Each row comes from the steps of one path. Every step used is in the known rows, and no mark comes twice. Write the path behind each row, first mark first.
Known rows:
M/X/F: [.24 .46 .14 -.18 .00 .16 -.07 -.17 .19 .04 .14 -.04 .12 -.24 .00 .02 -.18 -.42 -.03 .15 -.02]
X/D/B/J/G/M: [-.04 -.13 .09 .02 -.23 -.06 .09 .14 -.03 .01 .05 -.02 -.01 -.04 -.08 -.12 .11 .46 -.07 -.26 -.13]
M/G: [.14 -.12 .08 -.12 -.10 .00 .01 .03 -.11 -.16 -.02 .01 -.15 -.09 -.07 -.28 -.17 -.15 -.11 .00 .09]
P/J/F/X/M: [.02 -.32 -.03 .21 .41 -.01 .02 -.09 .07 -.30 .19 .06 -.14 .16 -.03 .04 .12 -.51 -.13 .16 .06]
P/J/F: [-.21 -.52 -.11 .18 .00 -.19 .05 .04 -.16 -.57 -.03 .18 -.08 .43 -.17 -.07 -.11 -.05 -.17 .18 .23]
G/M: [.22 .10 .02 -.10 .00 .03 -.12 .01 -.07 -.11 .12 .03 .05 .03 .12 -.04 -.12 -.17 -.01 -.15 .07]
B/D: [.18 .18 .04 -.11 .12 .28 -.16 .10 -.09 -.22 .12 -.01 -.07 .24 .18 -.03 -.34 .22 -.04 -.05 .12]
P/J: [-.06 -.43 .02 .22 -.22 .01 .11 .10 -.16 -.40 .04 .10 -.08 .33 -.02 -.16 -.15 .10 -.04 -.01 .15]
D/B/J/F/X/M: [-.19 -.16 .03 .22 .37 .05 -.03 -.09 .17 .07 .13 -.08 -.36 -.05 -.24 .04 .21 -.20 -.05 .27 .07]
F/X/D: [.21 .44 -.07 .01 .15 .38 .01 .36 .10 .12 .00 -.10 -.04 .11 .18 .18 -.23 -.12 .30 .07 -.10]
X/D: [.08 .43 -.03 .00 -.10 .28 .07 .36 -.05 -.01 .00 -.04 -.03 .03 .03 .06 -.27 .11 .16 .14 .04]
D/B/J/P: [-.53 -.51 -.04 .28 -.38 .07 .14 -.03 -.11 -.10 -.20 -.01 -.08 .20 -.09 .01 .02 .56 .24 -.05 .17]
B/J/P: [-.42 -.53 .02 .16 -.27 .10 .06 -.15 -.01 -.35 -.11 .16 .11 .20 -.01 .00 -.13 .40 .35 -.11 .15]
F/X/D/B/J: [-.08 .18 -.04 .20 -.08 .31 .07 .36 .16 .32 -.12 -.19 -.22 .06 -.05 .08 -.02 .28 .26 .13 -.09]
Y/D/B/J/P: [-.32 -.04 -.02 .36 -.34 .01 -.09 -.07 -.31 .11 -.04 .03 -.24 .03 -.17 .01 -.03 .69 .12 .06 .13]
F/X/D/B: [.11 .45 -.15 .11 .02 .35 .08 .48 -.01 .37 -.09 -.28 -.25 .09 .10 .17 -.08 .03 .18 .14 -.08]
M/X: [.09 .33 .08 -.10 .08 .18 -.03 .02 .01 -.08 .02 .11 .13 -.03 .16 -.01 -.18 -.13 .12 .18 .04]
D/B/J/F/X/M/G: [-.07 -.28 .06 .05 .30 -.10 -.02 -.17 .18 .13 .04 -.11 -.40 -.29 -.30 -.18 .32 -.38 -.22 .20 .01]
D/B/J: [-.29 -.26 .09 .24 -.27 .06 .05 .10 -.07 -.01 -.03 -.04 -.32 .14 -.24 -.15 -.05 .42 .03 .14 .17]
J/F/X/D: [.08 .37 -.20 -.03 .35 .18 -.04 .29 .10 -.07 -.05 -.02 -.04 .18 .04 .27 -.19 -.27 .19 .26 -.01]
F/X/D/B/J/G: [-.15 -.22 .07 .18 -.07 .14 .16 .22 .09 .02 .02 -.02 -.21 .17 -.04 -.01 .00 .41 .17 -.08 -.16]
G/J/F/X/D/B: [-.24 .15 -.39 .03 .13 -.14 .05 .28 -.05 .35 -.35 -.21 -.12 .28 -.07 .41 .03 .00 .04 .27 .08]
Y/D/B/J: [-.08 .21 .10 .33 -.20 .00 -.17 .06 -.26 .20 .14 .01 -.45 -.04 -.30 -.15 -.10 .57 -.08 .23 .12]

Write each row's path:
[.33 -.26 .17 -.18 -.09 -.23 .01 -.40 .13 -.30 .26 .10 .39 -.10 .10 -.16 .11 -.40 -.35 -.35 -.19]	P/J/G/M/X/F
[.31 .47 .04 -.25 .14 .08 -.15 -.06 .06 .05 .05 .08 .31 -.16 .27 .00 -.03 -.33 .03 -.04 -.05]	G/M/X
[-.45 -.49 -.19 .02 -.27 -.14 .10 -.17 -.22 -.15 -.30 .06 .23 .33 .11 .24 -.14 .28 .28 -.16 .24]	G/J/P
[-.32 -.36 .03 .10 .05 -.11 -.06 -.08 .03 -.43 .01 .23 -.11 .21 -.30 -.07 -.15 .10 .03 .25 .24]	B/J/F
[.14 -.31 .13 -.12 .01 -.12 -.04 -.11 -.14 -.38 .26 .18 .07 .14 .14 -.14 -.11 -.04 -.12 -.37 -.02]	J/G/M
[-.33 .09 -.12 .15 -.10 -.01 .08 .29 .00 .00 -.18 -.05 -.21 .07 -.35 .04 -.01 .36 .00 .38 .13]	X/D/B/J/F
[.32 .39 .25 -.07 -.09 -.23 -.27 -.44 .03 .29 .35 .03 .00 -.48 -.17 -.16 .16 .07 -.39 -.12 -.21]	Y/D/B/J/G/M/X/F
[.10 .49 .00 .25 -.11 .05 -.16 .18 -.41 .23 .15 -.07 -.49 .00 -.16 -.05 -.17 .32 -.17 .23 .14]	Y/D/B
[.17 .08 -.04 -.04 -.17 -.11 .19 .19 -.10 .04 -.04 -.01 .27 -.03 .18 -.08 .23 .13 -.23 -.20 -.24]	P/J/G/M/X/D/B
[-.12 -.25 -.04 -.19 .19 -.43 -.01 -.29 -.08 -.04 -.07 .02 -.07 -.22 -.26 -.06 .13 -.42 -.33 .15 .22]	X/M/G/J/F
[-.13 -.12 -.12 -.02 .47 -.17 -.07 -.22 .07 .04 .04 .01 -.05 .10 -.03 .29 .06 -.48 -.01 .16 .14]	G/J/F/X/M
[-.10 -.40 -.09 -.12 .08 -.12 .06 -.36 .03 .18 -.18 -.11 .16 -.17 .17 .14 .18 -.36 .14 -.26 .01]	F/X/M/G/J/P
[.22 .16 .13 .07 .36 .31 -.05 -.01 .12 .05 .29 -.06 -.19 -.09 .14 .06 -.05 -.44 .12 .03 -.01]	F/X/M
[-.31 -.58 -.16 -.14 -.31 -.29 .09 -.23 -.20 -.09 -.39 .02 .22 .10 .03 .02 -.04 .10 .09 -.23 .18]	M/G/J/P
[-.11 .04 -.37 -.15 .08 -.28 .06 .21 -.04 .40 -.44 -.25 -.13 .04 -.13 .18 .13 -.17 -.13 .20 .01]	M/G/J/F/X/D/B
[.07 -.10 .03 .04 .00 .05 .03 .14 .14 .16 .06 -.06 -.02 .04 .07 .00 .14 .22 .07 -.31 -.25]	F/X/D/B/J/G/M
[-.04 -.20 .18 -.07 -.06 -.16 .00 -.19 .04 -.03 .07 .14 .14 -.09 .04 -.19 .20 .21 -.11 -.20 -.12]	D/B/J/G/M/X
[.30 .90 -.10 -.19 -.01 .18 -.01 .31 .03 .50 -.14 -.21 .20 -.32 .20 .12 .12 -.07 .01 .07 -.15]	G/M/X/D/B
[-.31 -.07 -.17 .23 -.19 .31 .15 .23 .11 .25 -.29 -.17 .02 .14 .09 .25 .07 .42 .47 -.04 -.07]	F/X/D/B/J/P
[.46 .56 .09 -.34 .06 .06 -.20 -.26 .25 .17 .17 -.08 .32 -.38 .11 .03 -.02 -.62 -.13 -.07 -.11]	G/M/X/F
[.14 -.16 .04 -.15 .22 -.12 -.03 -.24 .08 .28 .01 -.12 -.07 -.23 .04 -.03 .11 -.49 -.06 -.08 -.02]	F/X/M/G/J
[.27 .05 .03 -.14 -.06 -.08 .13 .06 .00 -.20 .04 .16 .48 -.03 .28 -.07 .11 -.01 -.08 -.26 -.24]	P/J/G/M/X/D
[.00 .56 -.13 -.14 .10 -.06 -.07 .12 .19 .29 -.20 -.05 .22 -.26 -.09 .09 .24 .02 -.05 .26 -.07]	G/M/X/D/B/J/F
[.15 .21 .18 -.22 .00 .01 -.01 -.07 .19 -.09 .08 .21 .44 -.24 .16 -.07 .06 .14 .11 -.19 -.24]	B/J/G/M/X/D
[.18 -.37 .11 -.09 -.01 -.21 .04 -.20 -.08 -.40 .14 .27 .39 .11 .25 -.18 .10 -.11 -.19 -.32 -.14]	P/J/G/M/X
[.25 .04 .15 -.27 .14 -.08 -.07 -.17 -.01 -.24 .18 .24 .32 -.05 .28 -.08 -.01 -.19 -.07 -.25 -.12]	J/G/M/X
[.11 -.09 .24 -.16 -.13 -.17 -.04 -.39 .22 .08 .19 -.02 .14 -.30 -.13 -.16 .20 -.09 -.27 -.22 -.18]	D/B/J/G/M/X/F
